What can hang from each mark:
Z_748: Z_14 Z_622 Z_861 Z_956
Z_622: Z_748 Z_876
Z_916: Z_14 Z_622
Z_861: Z_916
Z_956: Z_614 Z_876
Z_614: Z_14 Z_956
Z_876: Z_622

In the rows, zero is written as 128.
Known rows, with every way that one mark hangs from another:
(Z_614 Z_14 (Z_956 (Z_876 (Z_622 (Z_748 Z_861))))): [ 72 134 111 160 124  82 152 117 121  99 136 154 107 179 102 159 136 146
 145 102]
(Z_956 Z_876): [112 123  99 146 151  86 146 104 140  94 137  86 118 160  99 128 134 161
 127 114]
(Z_861 Z_916): [121 141 104 129 151  79 107  90 149 103 129  96 124 155 103 134 129 154
  80 107]
(Z_956 (Z_614 Z_14) (Z_876 Z_622)): [ 83 127 103 163 140  90 115 114 137  97 148 108 102 158 112 140 140 179
 118 108]
(Z_861 (Z_916 Z_14)): [119 151 107 119 160  68 122  91 165  93 125 116 134 149 108 152 125 146
  73 100]
(Z_956 (Z_614 Z_14) (Z_876 (Z_622 (Z_748 Z_861)))): [ 66 127 116 162 138  81 120 105 129  95 148 154  92 189 110 123 132 156
 167 108]
(Z_748 Z_14): [113 114  95 103 135  62 159 114 156  89 124 130 131 154 112 126 113 157
 112 106]
(Z_622 (Z_748 Z_861)): [101 119 115 126 148  67 129  94 151  94 128 144 120 185 108 109 119 135
 150 107]
(Z_748 Z_622): [108 117 109 130 142  79 117  93 159 104 135 107 124 150 109 124 125 149
 107 107]
(Z_876 Z_622): [107 113 110 135 151  94 103 107 141  95 130 112 124 148 106 126 141 151
  98 104]
(Z_956 Z_614 Z_876): [105 129 104 153 146  84 133  93 151  97 148  81 104 168  95 119 130 173
 136 114]
(Z_614 Z_14 Z_956): [107 140  94 132 123  66 147 118 169 106 125 106 133 153 119 176 122 172
  77  98]
(Z_614 (Z_956 (Z_876 Z_622))): [101 130 106 159 132 101 142 110 127  99 138  98 114 152  85 156 147 156
 112 104]
(Z_861 (Z_916 Z_14 (Z_622 (Z_748 Z_956) Z_876))): [ 89 162 141 108 124  53  69  94 152  88 150 177 154 167  85 191 113  91
 125 103]
(Z_622 (Z_748 Z_14 (Z_861 Z_916) Z_956) Z_876): [ 82 154 137  92 117  46 160 102 122  89 134 194 123 183  93 151  97 107
 178 104]
(Z_861 (Z_916 Z_14 (Z_622 Z_748 Z_876))): [ 97 145 133 130 145  56  55  83 170  81 147 175 153 174  91 174 122  98
  91 103]
(Z_614 Z_14 (Z_956 (Z_876 Z_622))): [ 89 135  98 160 125  91 146 126 130 101 136 109 117 149 104 176 144 169
  94 101]
(Z_748 (Z_622 Z_876) (Z_956 Z_614)): [ 84 142 141 126 120  69 117  91 156 102 155 124 116 159  95 149 109 136
 155 105]
(Z_916 Z_14 (Z_622 (Z_748 Z_956))): [ 95 136 122  95 121  55  91 107 159  93 144 159 154 160  97 167 113 111
 145 105]
(Z_622 (Z_748 Z_14 Z_956) Z_876): [ 87 131 132 102 117  50 161 115 134  76 136 188 143 170  94 158  97 116
 161 106]
(Z_614 Z_14 (Z_956 (Z_876 (Z_622 Z_748)))): [ 80 134 109 168 125  87 135 119 122  93 139 147 121 165  98 174 138 151
 106 103]

Rows:
[ 74 149 137 134 120  53 117 108 155  89 149 163 129 179 107 171 103 140
 145 104]
(Z_622 (Z_748 (Z_956 (Z_614 Z_14))) Z_876)
[100 143  90 151 123  75 168 120 148 102 135  94 122 158 108 177 129 176
 100 105]
(Z_614 Z_14 (Z_956 Z_876))
[ 83 129 120 156 131  92 149 102 117  98 137 143 103 181  83 138 139 134
 161 105]
(Z_614 (Z_956 (Z_876 (Z_622 (Z_748 Z_861)))))
[ 78 133 135  90 116  45 177 114 132  82 133 197 129 184  99 143  94 111
 200 105]
(Z_622 (Z_748 Z_14 Z_861 Z_956) Z_876)
[ 72 138 126 129 119  74  97 115 132  99 145 158 118 164 109 154 119 150
 141 102]
(Z_876 (Z_622 (Z_748 (Z_956 (Z_614 Z_14)))))
[ 71 114 118 135 131  75 152 102 120  85 145 175  90 188  94 102 123 143
 195 111]
(Z_956 Z_614 (Z_876 (Z_622 (Z_748 Z_14 Z_861))))
[ 95 137 118 132 131  79 149 107 116  93 143 125 124 168  85 145 120 136
 171 115]
(Z_622 (Z_748 (Z_956 Z_876)))
[ 88 137 124 108 130  56 149  89 146  97 135 166 113 170 106 132 109 124
 138 103]
(Z_748 Z_14 (Z_622 Z_876) (Z_861 Z_916))
[ 85 131 129  95 109  56 165 114 140  91 141 161 134 150 101 158 101 125
 157 104]
(Z_748 Z_14 (Z_622 Z_876) Z_956)
[ 77 133 133  85 108  51 183 112 140  97 138 170 120 163 105 142  98 120
 196 102]
(Z_748 Z_14 (Z_622 Z_876) Z_861 Z_956)
[ 94 134  96 154 139  74 137 108 157  99 146  93 107 167 115 141 126 185
 121 111]
(Z_956 (Z_614 Z_14) Z_876)
[103 120 112 116 143  58  76  97 177  85 141 158 152 167 102 150 121 117
 109 105]
(Z_916 Z_14 (Z_622 Z_748))
[ 79 166 146 118 120  66 117  77 145 115 153 131  98 173  93 142 109 128
 173 103]
(Z_748 (Z_622 Z_876) (Z_861 Z_916) (Z_956 Z_614))
[ 88 150 125  71  99  47 120 110 138 103 144 162 129 171  94 161 107 111
 169 105]
(Z_748 Z_14 (Z_861 (Z_916 (Z_622 Z_876))) Z_956)
[ 94 122 112 161 147 101 112  98 132  96 150  98  98 161  92 120 144 167
 133 111]
(Z_956 Z_614 (Z_876 Z_622))
[ 82 128 133 112 129  81 124 110 116 100 132 161 116 170  96 126 124 121
 182 104]
(Z_876 (Z_622 (Z_748 Z_861 Z_956)))
[ 86 125 135 118 142  49  89  93 180  80 144 185 144 188 102 150 116  97
 154 103]
(Z_916 Z_14 (Z_622 (Z_748 Z_861) Z_876))
[ 73 133 116 104 110  76 179 119 111 100 146 140  88 166  93 122 119 153
 217 108]
(Z_748 Z_14 Z_861 (Z_956 Z_614 (Z_876 Z_622)))
[ 93 149 108 113 117  62 129 117 158 108 140 107 120 156 119 157 109 174
 131 104]
(Z_748 (Z_956 (Z_614 Z_14)))
[ 85 119 122 170 148  96 100  92 126  87 152 134 102 177  86 117 139 148
 143 113]
(Z_956 Z_614 (Z_876 (Z_622 Z_748)))
[116 144 104 109 143  65  69  93 174 100 139 120 143 151 103 159 129 132
  78 103]
(Z_861 (Z_916 Z_14 Z_622))
[ 84 170 144 104 132  57 144  88 149 103 139 155 123 158 100 168 109 109
 157  97]
(Z_748 (Z_622 Z_876) (Z_861 (Z_916 Z_14)) Z_956)
[ 98 112 113 115 132  64  78  94 161 101 141 147 128 187 103 117 123 120
 155 110]
(Z_916 (Z_622 (Z_748 Z_861)))
[ 95 145 136 139 152  66 109  80 145  90 134 162 120 192  96 132 120 115
 131 105]
(Z_622 (Z_748 (Z_861 Z_916)) Z_876)
[ 87 116 126 113 136  48 162 104 150  75 130 194 127 191 106 126 103 118
 163 105]
(Z_622 (Z_748 Z_14 Z_861) Z_876)
[ 77 130 135  95  96  44  96 105 155  86 160 188 137 181  87 158  97 113
 178 109]
(Z_916 (Z_622 (Z_748 Z_14 (Z_956 Z_614)) Z_876))
[ 92 148 102  80  97  59 144 113 115 112 147 131 112 168  88 147 117 131
 190 113]
(Z_748 Z_14 (Z_861 (Z_916 Z_622)) (Z_956 Z_876))
[ 80 143 127  88 116  67 142 109 100  99 130 193 113 168  94 135 114 116
 171 102]
(Z_876 (Z_622 (Z_748 Z_14 (Z_861 Z_916) Z_956)))
